Known rows, with every step that occurs:
tuzan -> zasana -> bika -> raba: [-4.056 -1.449 -4.627  0.739  0.452  0.199 -0.343  2.858  0.467  1.041
  2.695  3.438  2.165 -1.635  1.735 -0.715 -0.248  0.539  2.599 -2.627
 -1.436 -2.345 -4.692 -5.273]
ridis -> meri: [-0.395 -1.274 -1.786 -0.365 -2.053  0.349 -2.534  2.063 -0.875  1.129
 -0.080  2.017  1.523  1.852 -1.711  2.328 -2.384 -2.639  2.858  3.392
  1.374  0.410 -3.191 -4.407]
timif -> raba -> bika -> ridis: [ 0.120 -0.678  0.862 -1.928 -1.734 -3.145 -0.159  1.614 -0.356  1.179
 -1.028  1.027  1.736 -2.158 -0.807  4.635 -1.944 -0.303  3.057  2.667
  2.872  3.216 -1.618 -6.808]
bika -> raba -> tuzan -> ridis: [-4.051 -1.548 -3.521 -2.424 -2.657  0.564  0.194  0.889 -1.885  1.112
  2.421 -1.934  1.889 -0.633  0.345  2.600 -3.562 -3.892  2.546 -0.328
  1.173 -2.573 -3.755 -1.442]
timif -> raba -> bika -> ridis -> tuzan -> zasana: [ 0.459 -0.638  1.498 -0.417 -1.338 -2.809 -0.045  3.271 -2.661 -1.499
 -1.587  2.351  1.844 -2.867  1.629  3.196  0.480  1.193  1.986  2.097
  2.738  5.095 -1.846 -6.978]
bika -> raba: [-3.330 -0.852 -2.676 -0.385 -1.062  0.934 -0.158  3.013 -0.794  0.574
  0.928  2.637  1.861 -0.453 -0.293  0.633 -2.582 -2.280  3.040  0.389
 -0.974 -3.218 -4.512 -2.933]
meri -> ridis -> tuzan: [-1.243  1.452 -2.309  0.220 -2.322  0.159 -2.700  4.211 -3.026 -2.040
 -2.338  5.050  2.883  0.886  0.242  1.243 -0.179 -3.783  1.550  1.119
 -1.274  2.617 -4.201 -3.079]
raba -> tuzan -> ridis -> dede: [-2.547 -0.205 -3.214 -5.128 -2.895 -2.532 -1.753 -1.366 -3.408  1.351
  0.548 -2.674  0.959 -0.482 -0.762  2.754 -3.062 -2.971  2.681  0.101
  2.963  0.196 -2.838 -3.582]
bika -> raba -> timif: [-4.005 -1.610 -2.541 -0.023 -2.122  0.729 -1.645  3.044 -0.214 -0.277
  2.303  1.618  1.820  1.046 -1.090  0.983 -1.740 -2.922  1.989  2.715
 -2.701 -3.002 -2.997 -3.036]
zasana -> bika -> ridis: [-2.807 -0.379 -2.205 -1.883 -0.740 -3.226 -2.666  0.680  1.415  0.755
  1.159  3.995  2.511 -1.763  1.435  2.604  0.391 -2.327  3.524  1.120
  1.884  1.753 -1.446 -6.205]
tuzan -> ridis: [-2.203 -1.784 -1.308 -0.534 -1.351 -1.999 -1.295  1.823 -1.564  0.168
  0.330 -0.251  1.100 -1.236  0.553  3.316 -2.694 -3.799  2.722  1.128
  1.535  0.906 -3.471 -1.757]
tuzan -> ridis -> meri: [-0.766 -2.198 -1.918 -0.076 -1.972 -0.612 -2.044  1.580 -1.880  1.541
 -0.264 -0.602  0.953  1.340 -1.144  3.772 -3.400 -4.346  1.964  2.973
  2.652  1.742 -4.211 -2.923]
zasana -> bika -> raba: [-4.561  0.189 -4.374 -0.333 -0.866 -0.210 -1.245  2.541  0.155  2.201
  2.701  4.322  2.220 -0.837  0.652  0.062 -1.902 -2.488  2.718 -1.153
 -1.143 -2.200 -4.735 -4.112]
dede -> nisik: [-1.788 -0.866 -1.485  1.296 -0.786 -0.747 -1.150  2.128  1.343  2.579
  0.050  0.851  2.293 -0.196 -0.672  2.310 -2.857 -2.356  5.740  0.887
  0.336  0.766 -3.168 -3.068]
ridis -> tuzan -> zasana: [-1.831 -0.886 -0.855  0.873 -0.863 -0.828 -1.405  3.846 -2.882 -2.803
  0.067  3.523  1.988 -1.554  2.522  0.674  0.985 -0.849  2.160  0.749
  0.053  1.794 -2.939 -3.230]
ridis -> meri -> nisik: [ 0.806  0.260 -2.251  1.599 -3.654  2.170 -3.202  1.763  0.174  0.330
 -1.429  1.099  0.993  4.386 -3.297  3.607 -3.190 -1.701  3.255  4.367
  1.092  0.821 -2.649 -3.733]
meri -> nisik -> ridis -> tuzan -> zasana -> bika: [-0.714  1.470 -1.737  2.173 -1.337  0.529 -3.731  2.689 -0.514 -4.155
 -3.762  4.806  3.493  1.164  2.441  0.959  1.182  0.771  1.966  0.353
 -1.030  3.577 -1.355 -4.632]
timif -> raba -> tuzan -> zasana: [-2.505 -1.617 -1.583 -2.306 -1.362  0.800  0.010  0.108 -1.187  0.261
  2.313 -1.888  3.164 -0.479  0.193  3.242  0.073  1.491  3.208 -0.574
  0.987  0.251 -2.791 -4.494]
tuzan -> zasana: [-1.539 -2.481 -1.365  0.323 -0.150 -0.560 -0.403  2.368 -0.229 -1.548
  0.214  1.660  1.678 -1.500  1.011  1.436  0.028  0.833  3.130 -0.129
 -0.196 -0.409 -2.703 -4.471]
nisik -> ridis -> tuzan -> zasana -> bika -> raba -> timif: [-3.796 -0.804 -2.646  0.955 -0.471  0.272 -3.122  4.066 -0.966 -3.559
 -0.691  4.953  4.206  0.452  2.473 -1.496  1.769 -0.989  0.194  0.876
 -3.371  0.459 -2.489 -4.723]
raba -> tuzan -> ridis: [-2.651 -1.706 -2.180 -3.013 -2.806 -1.105 -1.288 -0.096 -1.845  0.479
  1.838 -2.164  1.773 -0.559  0.928  4.148 -2.542 -3.670  3.032  0.647
  2.475  0.420 -2.381 -1.713]
timif -> raba -> tuzan -> zasana -> bika -> ridis -> nisik: [-3.213 -1.268 -3.021 -2.056  0.134  0.486 -1.860 -1.162  3.311  1.274
  1.467 -1.388  4.316 -0.422  0.852  4.869 -0.180  1.063  4.277 -0.776
  3.354  2.353 -1.578 -5.602]
dede -> nisik -> ridis -> tuzan: [-0.709  0.623  0.115  1.149 -0.910 -0.498 -2.593  3.247 -0.711 -1.017
 -4.782  3.125  3.998  0.275  0.913  0.961 -1.690 -3.407  4.158  1.979
  0.121  3.511 -2.392 -2.549]
nisik -> ridis: [-0.805 -0.927 -0.268 -1.653 -0.423 -0.437 -2.127  1.506 -0.097 -2.514
 -3.905  2.749  3.649 -0.050  0.270  1.422 -1.083 -1.484  2.947  1.405
 -0.073 -0.026 -1.664 -3.987]
raba -> bika -> ridis -> tuzan -> zasana: [ 0.727 -1.244  0.575 -0.113 -1.671 -3.694 -0.875  3.473 -1.886 -3.109
 -1.918  3.757  0.778 -3.012  2.685  1.817  0.629  0.541  2.267  2.042
  2.270  3.891 -0.307 -6.600]
zasana -> bika -> ridis -> dede -> nisik: [-2.317  1.019 -3.178 -1.412 -0.158 -4.352 -2.829 -0.361  2.004  4.584
 -0.673  2.038  1.785 -1.007 -0.903  1.685 -1.280 -1.889  5.323  0.137
  2.691  2.650 -2.150 -7.483]
tuzan -> ridis -> dede -> nisik: [-1.508 -0.712 -2.324 -0.211 -1.047 -3.215 -1.258  0.657 -0.962  3.915
 -1.499 -2.072  0.584 -0.587 -1.569  2.583 -4.352 -3.454  4.696  0.200
  2.274  2.005 -4.478 -3.265]
ridis -> tuzan -> zasana -> bika -> raba -> timif: [-5.120 -0.506 -3.875  1.629 -1.308 -0.251 -2.568  4.374 -1.837 -1.147
  3.477  4.735  2.763 -0.175  2.145 -0.990  1.166 -1.663  0.735  0.680
 -3.290 -0.035 -3.458 -4.082]
timif -> raba: [-2.325 -0.324 -0.348 -1.076 -1.073 -0.234 -0.988  1.840 -1.309  1.154
  0.846  0.899  2.861 -0.262 -1.099  3.348 -1.716 -1.474  3.075  1.529
  0.623  1.018 -4.257 -3.404]

Rows:
[ 1.187 -1.070 -0.993  1.164 -0.704  0.991 -2.602  1.568  1.860  1.709
 -5.052  0.684  3.467  2.873 -2.116  2.128 -3.378 -2.293  4.519  3.202
  1.091  2.070 -2.701 -4.720] | dede -> nisik -> ridis -> meri
[-1.130 -2.097 -2.727 -2.474 -3.436  0.055 -2.108 -0.113 -2.136  1.846
  1.244 -2.480  1.483  1.786 -0.961  4.383 -3.310 -4.266  2.608  2.661
  3.642  1.025 -2.802 -2.765] | raba -> tuzan -> ridis -> meri
[-2.148 -2.139 -3.079  0.421  1.278 -1.101 -2.463  0.956  4.161 -0.506
 -0.543  2.404  2.895 -1.531  1.596  3.008 -0.008  0.430  4.189 -0.204
  2.277  1.706 -1.358 -5.540] | tuzan -> zasana -> bika -> ridis -> nisik
[-1.467  0.528 -2.444 -0.611 -0.959 -2.129 -1.793  0.861  0.005  3.519
 -1.515  0.357  1.224  0.011 -2.170  1.308 -3.427 -1.768  5.517  0.535
  0.674  0.911 -3.761 -4.644] | ridis -> dede -> nisik
[-3.172 -2.038 -3.823 -1.580 -1.372  1.862  0.679  1.301 -0.611 -0.328
  2.287  0.049  2.403 -0.687  0.899  0.288 -0.803  0.762  3.118 -1.728
 -0.428 -3.809 -3.218 -4.182] | bika -> raba -> tuzan -> zasana
[ 0.662 -1.250 -0.679 -1.082 -1.133  1.068 -2.943  1.680 -0.159 -1.223
 -4.606  2.407  3.095  2.405 -1.645  1.781 -1.880 -2.024  2.216  3.362
  1.029  0.508 -2.103 -5.146] | nisik -> ridis -> meri
[-5.462 -0.580 -4.358 -0.097 -1.493 -0.353 -2.580  2.630  0.599  1.300
  4.219  3.384  2.456  0.602 -0.179  0.471 -1.239 -2.960  1.995  1.105
 -2.766 -2.098 -3.357 -3.884] | zasana -> bika -> raba -> timif
[-0.155 -0.453 -4.049 -0.560 -2.962  1.111 -3.144 -1.215  2.208  0.649
  0.754  0.258  2.051  3.009 -0.356  4.151  0.556  1.070  3.070  1.945
  3.274  2.109  0.359 -7.752] | raba -> tuzan -> zasana -> bika -> ridis -> meri -> nisik
[-1.667  0.052 -1.689  2.641  1.002 -1.247 -2.670  2.842  0.571 -0.641
 -3.075  4.114  4.356 -0.811  3.101 -0.079  0.590 -0.535  3.921 -0.956
 -0.570  4.255 -2.547 -4.533] | dede -> nisik -> ridis -> tuzan -> zasana -> bika
[ 3.137  0.247  0.302  0.468 -4.073  0.029 -1.971  1.334  0.316  1.843
 -2.821 -0.014  0.672  3.175 -4.151  6.264 -3.492  0.106  3.028  5.624
  3.655  4.133 -1.312 -7.283] | timif -> raba -> bika -> ridis -> meri -> nisik
[-4.340  0.224 -4.007  1.326 -0.441 -0.100 -1.232  4.315 -2.052 -0.492
  2.219  5.382  2.539 -1.669  3.020 -1.394  0.374 -0.853  1.463 -1.536
 -1.471 -0.154 -4.794 -3.973] | ridis -> tuzan -> zasana -> bika -> raba
[-0.039  0.743 -2.860  0.661 -2.870  0.023 -4.123  0.369  2.207  1.523
 -0.757  2.907  1.515  3.106 -1.740  4.268 -0.972 -1.885  3.035  3.790
  2.740  2.888 -1.060 -6.477] | zasana -> bika -> ridis -> meri -> nisik
[ 0.649 -0.964 -2.177  1.783 -3.731  1.184 -2.776  1.481 -0.973  0.865
 -1.647 -1.056  0.312  3.790 -2.513  4.995 -4.184 -3.474  2.415  3.934
  2.442  2.076 -3.280 -2.256] | tuzan -> ridis -> meri -> nisik
[-0.294 -0.305 -0.165 -1.027 -2.080 -1.985 -0.200  2.421 -1.397  1.611
 -0.020  0.849  1.638 -1.275 -1.247  3.421 -3.309  0.084  3.394  1.518
  0.945  2.133 -3.289 -5.274] | timif -> raba -> bika
[-0.630 -0.977 -0.383  0.688  0.087 -0.256 -1.765  1.561  1.990  0.291
 -4.361  1.124  3.894  0.194 -0.324  1.784 -2.267 -1.886  5.218  1.341
 -0.073  1.185 -2.077 -3.718] | dede -> nisik -> ridis
[-2.738 -0.469 -2.880 -0.463 -0.031 -1.138 -3.351  0.841  3.832  0.559
 -0.569  2.956  2.948 -0.585  0.761  3.489 -1.583 -2.451  4.442  1.245
  2.754  1.611 -1.457 -4.313] | zasana -> bika -> ridis -> nisik
[-1.162  0.642  0.460 -1.403 -1.270 -0.532 -2.967  3.272 -2.485 -3.898
 -4.318  4.613  3.822  0.097  1.705  0.854 -0.170 -3.142  1.901  2.549
  0.002  2.257 -2.066 -2.974] | nisik -> ridis -> tuzan
[-3.326 -0.941 -2.381 -3.298 -0.450 -1.348 -0.902 -1.157  0.878  1.502
  2.833 -0.342  4.075 -1.678  1.692  3.729  1.949  1.319  3.079 -0.669
  2.741  2.355 -1.497 -7.311] | timif -> raba -> tuzan -> zasana -> bika -> ridis
[-2.588  0.146 -3.009  2.820  0.875  0.518 -1.278  4.094  0.367  0.202
 -2.535  4.221  4.524 -0.716  2.651 -1.367 -0.410 -0.597  3.226 -1.836
 -1.726  1.284 -4.297 -4.482] | dede -> nisik -> ridis -> tuzan -> zasana -> bika -> raba
[-4.975 -2.135 -4.369  1.318 -0.608 -0.078 -1.717  2.888  0.981  0.284
  4.246  2.365  2.421 -0.304  0.839 -0.266  0.553 -0.168  1.517 -0.187
 -3.289 -1.985 -3.334 -5.234] | tuzan -> zasana -> bika -> raba -> timif
[-0.712 -0.996  0.330  0.103 -0.049 -0.349 -2.053  3.461 -2.316 -4.847
 -4.369  4.072  3.708 -0.777  2.796  0.081  1.280 -0.131  1.588  0.995
 -0.364  1.947 -2.003 -3.899] | nisik -> ridis -> tuzan -> zasana
[-4.211  0.097 -5.328  2.544 -1.776  0.906 -2.884  5.039 -1.386 -1.405
  1.243  5.338  3.448  1.197  1.198 -0.982  1.947 -1.871 -0.082 -0.761
 -4.833  0.619 -4.618 -4.854] | meri -> ridis -> tuzan -> zasana -> bika -> raba -> timif
[-3.028 -1.530 -3.332 -2.914 -0.709 -2.174 -1.382 -0.844  1.560 -0.241
  2.608  1.283  2.864 -1.903  2.787  2.549  2.151  0.695  3.513 -1.062
  2.548  0.987  0.012 -7.231] | raba -> tuzan -> zasana -> bika -> ridis
[ 0.289 -0.859  0.249 -0.938 -1.072 -1.399 -0.962  1.618  2.314  0.946
 -2.617 -0.006  2.178 -0.796 -1.429  5.630 -4.044 -0.352  4.484  2.882
  3.667  3.132 -1.810 -5.329] | timif -> raba -> bika -> ridis -> nisik
[ 0.636  1.754 -1.369 -1.691 -2.353 -0.126 -3.403  0.125 -0.468 -2.287
 -6.641  1.477  2.004  2.716 -2.630  1.678 -2.294  0.240  2.881  1.658
  0.249  0.227 -1.535 -5.324] | meri -> nisik -> ridis -> dede
[-3.426 -1.175 -4.365 -2.024 -1.264 -1.276 -1.553 -0.083  0.389  0.580
  3.553  1.103  2.719 -1.382  2.281  1.591  0.741  1.014  3.785 -1.962
  0.407  0.058 -1.622 -5.363] | raba -> tuzan -> zasana -> bika
[-3.725 -0.641 -3.661 -2.710 -2.553  1.729 -0.165  0.945 -0.891  0.727
  2.578  0.403  2.439  0.186  0.017  1.300 -2.524 -2.058  3.474 -0.175
  0.085 -3.804 -3.180 -2.843] | bika -> raba -> tuzan
[-2.406 -0.174 -4.649 -2.659 -0.443 -3.228 -1.606 -2.230  2.079  3.810
  0.701 -0.785  2.320 -1.390  0.417  1.938  0.472  0.996  5.410 -2.053
  3.242  2.123 -0.899 -8.643] | raba -> tuzan -> zasana -> bika -> ridis -> dede -> nisik
[-0.475  1.317 -4.048  0.166 -1.276 -1.008 -1.999  1.491  0.266  3.104
 -3.721  1.074  2.148  1.641 -3.657  1.214 -2.592 -2.029  4.785 -0.791
 -0.837  1.497 -4.939 -5.723] | meri -> ridis -> dede -> nisik
[-0.901 -0.412 -3.486  1.063 -1.144  1.800 -2.570  2.818  2.030 -0.753
 -3.518  2.111  3.191  1.944 -1.716  3.065 -3.018 -2.422  3.842  0.217
 -0.639  0.402 -4.084 -2.581] | meri -> ridis -> nisik
[-2.324 -1.779 -2.293 -0.546  0.542 -2.872 -1.627  0.949  1.676 -0.370
  1.049  3.408  2.280 -2.558  2.604  1.940  2.204  0.612  2.917 -0.411
  1.484  1.487 -1.281 -7.141] | tuzan -> zasana -> bika -> ridis
[ 1.775 -1.036  0.333 -1.715 -2.474 -1.561 -0.988  1.453 -0.453  2.355
 -1.591  0.546  1.196  0.596 -2.812  4.821 -2.877 -0.685  2.663  4.731
  4.048  3.691 -2.139 -7.926] | timif -> raba -> bika -> ridis -> meri
[-2.388  1.058 -4.140  1.496 -0.725 -0.760 -2.907  4.073 -1.908 -1.662
 -0.764  6.150  3.388 -0.474  2.103 -0.009  2.226 -0.856  1.281 -1.680
 -1.899  3.417 -4.281 -5.340] | meri -> ridis -> tuzan -> zasana -> bika
[-5.073 -1.025 -6.186 -1.269 -1.768  1.577 -1.823  0.421  1.366  2.735
  2.592 -1.509  2.826  0.174  0.738  2.937 -4.974 -4.158  3.682 -1.502
  1.775 -1.464 -4.261 -0.845] | zasana -> bika -> raba -> tuzan -> ridis -> nisik
[-2.477  0.193 -2.353 -2.991 -2.479 -1.578 -0.506 -1.592 -2.068  5.636
  0.454 -5.859  2.191  0.195 -2.512  4.431 -4.573 -2.776  4.747 -0.329
  3.438  2.748 -4.749 -3.190] | timif -> raba -> tuzan -> ridis -> dede -> nisik
[-1.440 -1.766 -3.830 -2.475 -1.509 -0.868 -2.508 -1.067  1.192  1.258
  2.032  0.745  2.627  0.515  0.862  2.799  1.165  0.252  2.826  1.232
  3.418  1.526 -0.315 -8.176] | raba -> tuzan -> zasana -> bika -> ridis -> meri
[ 0.725  0.619  0.163  2.020 -1.835  1.328 -2.761  3.144 -1.451 -5.735
 -5.592  3.338  3.060  1.585  1.524  1.311  0.570  0.685  1.930  1.761
 -0.693  2.688 -1.090 -3.510] | meri -> nisik -> ridis -> tuzan -> zasana
[-3.103  0.068 -2.797  0.525  0.434  0.409 -1.813  4.218 -1.590 -2.513
 -2.048  5.882  4.123 -1.155  3.567 -1.943  0.775 -0.421  0.938 -1.365
 -1.800  0.024 -3.855 -4.760] | nisik -> ridis -> tuzan -> zasana -> bika -> raba
